What can hang from each mark
K_66: K_200 K_971
K_241: K_399 K_543
K_505: K_971
K_399: K_241 K_258 K_971
K_258: K_399
K_200: K_66
K_543: K_241 K_258
K_936: K_971
K_971: K_66 K_399 K_505 K_936

Every row comes from one small tree of marks. Brackets hold a mark, then the marks that hang from it, in the order of their numbers. Every link used is in the known rows. Which tree was each row made from?
Known rows
{K_971 {K_66 K_200} {K_399 {K_241 K_543} K_258} K_505 K_936}: [ -9.4  21.8  -2.4 -18.7 -33.4  42.8  -1.2  25.5 -16.6   0.7  -0.3  66.6
   2.3  17.8 -19.9  -4.6  -8.2  31.6   0.0 -22.2  -6.7  40.8 -18.1  -2.1
  12.0 -27.5 -24.9 -20.2]
{K_258 {K_399 {K_241 K_543} {K_971 {K_66 K_200} K_505}}}: [  6.1  26.3  -3.4  -9.9 -25.3  26.3  -6.4  35.9 -16.3  -5.9  -6.5  30.7
  -5.2  -6.5 -18.0 -13.8  -5.8  12.5   3.0 -38.0  -5.1  43.6 -23.7   5.3
  35.8   4.1  -4.6  -9.4]
{K_505 {K_971 K_66 K_399 K_936}}: [  1.0   6.5 -24.7 -19.7 -12.1  29.3   2.2  11.4 -15.0   5.6  18.3  38.6
   2.2   3.5 -14.5  -3.7   5.9  13.7 -13.7 -11.8 -14.0  14.6  -3.9  -7.4
  -2.3 -26.7  -7.6 -12.9]
{K_543 K_241 {K_258 {K_399 {K_971 K_505 K_936}}}}: [  9.0  22.0  -7.4 -17.0 -11.3  15.8  -3.1  22.2  -4.6   6.0  12.4   5.0
  -1.9 -17.1 -16.5   6.2   8.2  -4.1   3.0 -15.1 -19.5  13.6   8.2   3.7
  -4.7 -11.6  -8.7   2.0]
{K_543 K_241 {K_258 {K_399 K_971}}}: [ 16.6   9.0   1.9  -9.2  -0.1   2.3   2.3  15.2  -1.8   3.3  17.3 -11.2
  -2.7 -23.3 -15.9   1.3   8.1 -10.1   6.3 -13.2 -12.8   3.9   6.5   3.5
  12.7   2.8   4.2   9.6]
{K_241 K_399 {K_543 K_258}}: [ -2.7   2.3  14.2   7.2   6.8 -15.0   9.1 -19.0  19.3 -11.6   6.7   2.1
   0.5 -10.4  -1.8  -2.0   9.5   5.6   9.2  -1.6   0.4  -3.4   7.4  -0.8
   4.2 -10.4   0.5  -8.1]
{K_971 K_66 K_399 K_936}: [ -9.0   6.5 -20.2 -12.8 -11.5  22.6  -1.4   6.5  -8.6   3.1   5.0  37.7
   4.5  10.5 -11.3  -3.1   1.2  15.3  -3.2  -7.3  -6.6  14.7  -0.4  -6.4
 -16.9 -30.0 -11.6 -10.0]
{K_505 {K_971 {K_66 K_200} K_399 K_936}}: [  0.4   5.7 -18.9 -18.2 -24.6  36.7   5.5  16.7 -25.8   8.3  12.2  45.1
   8.2   3.8 -15.7  -4.8   6.4  21.0 -14.5 -15.8 -14.1  18.7 -20.9  -7.2
   5.5 -25.4 -12.2 -15.3]
{K_971 {K_66 K_200} K_505 K_936}: [ -6.3  11.0 -11.5  -4.7 -26.2  24.4  -2.9  15.6 -17.7   3.9  -4.0  37.4
   3.2   7.1  -3.0  -3.6  -2.4  21.9  -3.3 -13.2  -8.1  20.9 -15.6  -0.9
  -4.3 -22.1 -21.9 -13.2]
{K_200 K_66}: [ 1.1 -1.3 -1.9  5.7  1.8 -9.7 14.2 10.8  7.2  1.7  6.7 -3.2 -5.8  2.1
 -0.3  0.3  1.8  2.5 -6.4 -9.2  4.6  5.3 -5.5  1.6  5.6  3.3 -4.2 -1.7]
{K_200 {K_66 {K_971 {K_399 K_241 K_258} K_505 K_936}}}: [  7.3  18.2  -0.1 -19.2  -9.5  30.8   7.3  42.2  -6.8  22.7  11.3  49.0
  -0.4  18.5 -24.0   2.3  -1.7  19.7  -6.7 -13.5 -18.5  30.1 -14.3  -6.8
  -2.8 -21.1 -23.0 -15.7]
{K_241 {K_399 K_258 {K_971 K_936}} K_543}: [ 10.3   8.7  12.4 -15.6  -6.8  15.0   9.4   4.7  10.2  -6.4   1.6  33.3
   3.6   3.9  -6.9  -7.6   6.6   4.7   4.0  -4.4   1.2  11.0   0.0  -3.9
  21.8 -28.4  -0.7 -13.1]
{K_258 {K_399 K_971}}: [ 13.7   7.5  -5.3  -8.7  -7.3   7.7  -2.4  20.8  -5.0   2.2  -3.3   2.8
   0.7 -11.3  -8.5  -3.7   2.4  -8.6  -0.9 -14.9  -0.8  12.0  -5.8   1.9
  16.4   6.3  13.0   1.2]
{K_399 {K_241 K_543} K_258 {K_971 {K_66 K_200} K_505 K_936}}: [ 10.9  24.5   3.6 -17.0 -27.8  40.9  -4.4  31.4 -16.2  -3.4   1.3  52.2
  -5.2   8.8  -8.7 -10.1  -5.2  22.6   2.2 -23.6  -7.6  38.7 -21.6  -3.9
  34.2 -18.6 -22.9 -13.9]
{K_505 K_971}: [  9.1  -0.9  -4.9  -6.7  -0.2   6.4   3.4   5.0  -6.8   2.4  12.5   1.0
  -2.2  -6.3  -3.4  -0.9   5.1  -1.3 -10.3  -5.4  -7.5  -0.2  -3.5  -1.9
  13.8   3.6   3.3  -3.2]
{K_936 {K_971 K_399 K_505}}: [-12.1   6.0  -6.0 -13.3  -4.4  10.3 -11.3  10.1  -7.0  14.5  -2.9   8.6
  -1.0  16.3 -13.2   0.1  -2.9  -1.6  -7.7  -4.9 -12.9  18.2  -6.7   7.0
 -14.0  -6.6  -8.7  -7.5]
{K_66 K_200}: [ -0.2  -0.7   5.6   1.1 -12.6   7.7   3.6   5.3 -10.6   2.4  -6.0   7.4
   6.2   0.2  -1.5  -2.3  -0.6   7.5  -1.5  -3.1   0.1   3.9 -18.3  -0.4
   7.6   1.6  -4.3  -1.3]
{K_200 {K_66 {K_971 {K_399 {K_241 K_543}} K_936}}}: [ -0.5  19.7  -1.0 -14.1   2.8  18.0  10.2  17.4   2.6   5.0   8.0  28.4
  -0.6  11.3 -13.7  -8.6  -0.3  16.8   5.9 -17.5  -4.8  26.2 -17.1  -6.9
 -13.0 -18.3 -14.4  -9.3]
{K_258 {K_399 K_241 K_971}}: [ 18.7  20.7   1.7 -14.4  -1.3  14.5 -10.6  27.5  -7.5  -2.6  -0.1   2.6
   0.5  -9.1 -17.2  -1.7   4.7  -9.3   2.4 -19.0  -5.9  20.7  -5.4  -3.0
  21.3  12.3  10.1   1.1]
{K_258 {K_399 K_241}}: [  6.0  18.6   1.6  -6.8  -0.6   6.0 -10.0  19.3  -6.6  -4.9  -1.6   5.4
   4.6  -5.5 -15.9   3.8   6.2  -4.1   5.3 -18.1  -0.7  16.2  -2.3  -2.4
   8.4  10.6   7.5  -1.8]
{K_971 K_66 {K_399 K_258} K_505 K_936}: [ -7.2   7.0 -16.7 -16.3 -24.9  32.6  -0.3  21.7 -11.2  11.8   5.6  58.1
   0.9  16.6 -16.7   1.7  -5.5  21.9  -8.4  -9.2  -9.7  23.6   1.2  -1.1
  -4.3 -34.3 -19.5 -18.7]
{K_399 K_241 K_258 {K_971 K_66 K_505 K_936}}: [ 17.6  22.9  -4.5 -20.5 -13.3  37.9 -11.8  35.1 -12.5   3.4   9.6  43.3
  -8.3   9.3 -14.2  -2.6   0.0  12.2  -2.6 -14.4 -16.7  30.3  -0.8  -7.2
  24.7 -18.2 -18.9 -11.3]

Which tree is each row?
[ -3.9  19.5  -3.6 -20.9 -31.3  46.0  -5.2  34.3 -23.9   9.9   2.2  64.8
   5.7  18.7 -25.2   2.6  -3.9  28.6  -6.7 -17.8 -15.9  35.5 -16.8  -5.9
   9.4 -25.5 -25.5 -19.0]  {K_971 {K_66 K_200} {K_399 K_241 K_258} K_505 K_936}
[ -1.3  25.3   1.2 -15.1  -2.2  24.3  -7.5   6.6  -1.6   7.2   7.5  31.5
  -1.1   1.8 -11.1  -2.2  -2.1  19.1  10.9  -8.5 -20.1  21.9  -5.8  -5.7
 -23.3 -19.4 -18.9 -10.2]  {K_66 {K_971 {K_399 {K_241 {K_543 K_258}}} K_505 K_936}}
[ 22.5  26.9  -1.1 -10.4 -14.8  28.6 -11.8  28.6 -19.5  -3.8   8.9  28.8
   5.4 -13.5 -12.4  -3.9  13.1  10.7   6.2 -29.9 -11.6  26.5 -17.2 -12.3
  19.3  -9.3 -10.0  -5.7]  {K_543 {K_258 {K_399 K_241 {K_971 {K_66 K_200} K_936}}}}
[  1.4  -5.4  -3.5  -8.8  -5.4  15.7  -5.4  15.4 -12.3  13.0  11.2  36.7
   0.0  21.1 -13.7  -6.1  -1.0   6.4  -1.8 -12.1  -5.8  18.9  -6.4  -1.0
  11.4 -21.4 -11.3 -11.1]  {K_936 {K_971 K_66 {K_399 K_258}}}
[  9.5  28.8   0.3  -9.3 -16.8  29.1  -8.1  14.8  -9.4  -7.5   7.1  28.4
  -7.7  -5.6  -2.0  -9.1   0.7  21.2   7.3 -22.4 -14.4  30.4 -16.8  -5.3
  16.3 -12.8 -24.7  -8.4]  {K_399 {K_241 {K_543 K_258}} {K_971 {K_66 K_200} K_505 K_936}}
[ -0.2  13.4  14.9 -14.2 -21.9  34.6   2.1  28.5 -16.7  15.8  -3.7  49.7
   2.6  11.5 -23.7  -7.0 -14.0  24.7   4.4 -13.4 -13.3  31.8 -28.7   1.1
  17.1  -8.9 -15.1 -13.8]  {K_66 K_200 {K_971 {K_399 {K_241 K_543} K_258} K_505}}
[  2.3   3.7  -5.3 -13.5 -15.1  23.6  14.7  35.4  -5.3  26.8   8.1  48.7
  -0.2  17.1 -15.4   1.0  -4.7  20.6 -11.2  -9.1 -12.9  22.2 -12.5  -1.7
  -9.6 -27.3 -20.9 -16.5]  {K_200 {K_66 {K_971 {K_399 K_258} K_505 K_936}}}
[ -1.6  20.2  10.3 -21.7 -25.2  43.9   0.3  28.7 -18.4  14.2  -3.8  61.4
   7.1  16.4 -19.4  -5.0  -8.7  27.2   5.5 -13.9 -13.7  33.9 -27.2  -4.0
   2.6 -24.3 -21.9 -17.4]  {K_66 K_200 {K_971 {K_399 {K_241 K_543} K_258} K_505 K_936}}
[ -1.3  12.7   1.3 -12.3  -5.6  24.4 -13.0  19.0 -23.9   6.3   4.6  26.5
   5.4  18.5 -21.7  -8.6   2.6   9.8   0.9 -21.3 -12.6  29.3 -23.4  -5.1
  10.2  -7.8 -16.1  -7.1]  {K_936 {K_971 {K_66 K_200} {K_399 K_241}}}
[ -5.7  25.0  -5.1 -16.3  -4.6  21.3   7.3  25.3   1.7   9.4   4.2  33.4
  -5.0  13.0 -17.1  -7.1  -4.9  19.4   0.9 -19.5 -11.5  34.1 -16.1  -1.8
 -16.9 -17.5 -20.1 -13.3]  {K_200 {K_66 {K_971 {K_399 {K_241 K_543}} K_505 K_936}}}
[ 16.3  18.3  12.3  -4.7   9.0   4.6  -5.7  -0.8   8.6 -10.7  12.2  -9.0
 -10.8 -13.2   0.8  -5.4   1.8   0.1  10.5  -8.3  -7.3   9.7  -0.6  -4.4
  20.0   9.3  -2.6   3.4]  {K_399 {K_241 {K_543 K_258}} K_971}
[ 16.9  23.1  -2.3 -17.3 -12.2  35.4  -8.8  24.5 -20.9  -2.1   3.3  30.2
   2.1   2.7  -9.5  -9.2   5.0  12.3   2.4 -16.9 -12.5  24.8 -19.0 -11.6
  19.1 -13.4 -16.1  -4.6]  {K_399 K_241 {K_971 {K_66 K_200} K_936}}
[  1.0   5.3   3.2 -19.3 -29.4  40.5   4.6  30.2 -24.0  26.9  -4.8  59.3
  12.0  14.7 -16.5  -0.3  -7.7  25.7  -4.8  -3.6 -16.6  20.9 -25.3  -3.4
  -5.7 -29.5 -20.3 -16.4]  {K_66 K_200 {K_971 {K_399 K_258} K_505 K_936}}
[  4.3  12.7   5.0 -15.1 -29.7  30.2   9.8  21.2  -6.1  -1.7  -2.6  59.5
   1.9   6.8 -13.2 -13.1   1.1  22.9  -1.2 -16.8  -5.2  30.1 -15.7  -0.2
  31.6 -35.5 -16.5 -22.3]  {K_241 {K_399 K_258 {K_971 {K_66 K_200} K_505 K_936}} K_543}
[ -4.6  11.0 -11.5 -19.1 -11.4  27.9  -2.6  16.0 -11.1  21.4  -3.1  35.0
   5.3   9.7 -14.0  -2.5  -5.4  14.5  -2.4   0.1 -19.6  15.1  -7.7  -1.7
 -30.7 -25.4 -13.9 -11.7]  {K_66 {K_971 K_399 K_505 K_936}}
[-12.3  26.6  -5.7 -11.2 -22.9  30.5  -5.1  10.3 -10.5  -4.5   6.4  43.2
   0.3   3.9 -12.5  -2.7  -0.7  30.4   4.1 -20.8 -12.7  32.5 -15.3  -4.1
  -5.8 -20.8 -26.4 -15.3]  {K_971 {K_66 K_200} {K_399 {K_241 {K_543 K_258}}} K_505 K_936}
[ 16.5  32.5 -12.0 -13.9 -10.0  25.1 -18.4  30.4 -10.2  -1.6  10.5  27.2
  -4.3 -11.8 -13.9   0.8   8.9   6.5   3.5 -27.2 -19.0  30.7   2.5  -6.6
   9.0 -10.1 -11.1  -8.5]  {K_543 {K_258 {K_399 K_241 {K_971 K_66 K_505 K_936}}}}
[  2.5  10.6  -5.3  -8.7  -4.8  18.6  -5.1  13.4  -9.5  14.3  -3.5  24.5
   2.1   5.3  -0.3  -3.6  -2.0  10.5   2.6  -1.3 -14.7  11.1  -7.1  -3.0
 -23.1 -19.8 -14.1  -8.8]  {K_66 {K_971 K_505 K_936}}
[  3.3  -1.7   1.7   2.8  -6.6   7.6  -7.3   9.1 -19.9   5.2   1.8  15.4
   2.4  11.3  -0.9 -10.9   2.8   6.4   2.3 -17.7  -2.4  16.3 -23.0  -0.1
  10.9  -9.0 -13.6  -5.1]  {K_936 {K_971 {K_66 K_200}}}
[  0.4   7.1  -7.9 -16.4  -3.9  23.1   0.2   8.6  -9.9  17.4   0.5  31.6
   9.0   8.7  -9.9  -5.0  -0.6  10.8   1.4   1.3 -13.0   8.0  -8.8  -7.8
 -26.8 -26.9  -8.5  -6.4]  {K_66 {K_971 K_399 K_936}}
[ 11.2  33.0  -9.5 -19.6 -27.4  39.3 -13.0  44.2 -25.8   1.2  -5.1  40.8
   3.7  -1.7 -19.7  -5.2   4.0  11.8  -1.8 -33.4 -14.1  40.8 -20.4  -3.9
  18.8  -8.3 -12.3 -12.0]  {K_258 {K_399 K_241 {K_971 {K_66 K_200} K_505 K_936}}}
[ -3.3   9.3   0.0 -11.0 -10.1  21.6   0.3  14.0  -3.0  -4.0  10.8  43.4
  -4.9  12.5 -19.2  -7.4  -7.4  17.5   5.4 -16.6  -0.1  26.7  -3.6  -2.7
  22.4 -14.2  -8.7 -11.4]  {K_971 K_66 {K_399 {K_241 K_543} K_258}}
[  6.0  15.8  -8.9 -16.7 -11.2  22.1  -5.9  14.4  -3.4   5.0  -3.6  13.1
  -3.7   0.6  -1.5  -1.0  -0.9   1.1  -6.0  -2.3 -12.2  13.8  -2.0  -0.2
  -3.3 -10.8  -8.5  -5.3]  {K_399 {K_971 K_505 K_936}}
[ 11.8   9.4 -13.5 -11.5  -5.5  21.4  -4.3  11.4  -8.2  -0.1   6.0  23.3
  -3.4   1.3   0.5 -10.0   2.2   6.2  -0.4  -9.1  -6.7  13.1  -1.7  -7.1
   5.1 -20.7  -9.4  -3.1]  {K_399 {K_971 K_66 K_936}}
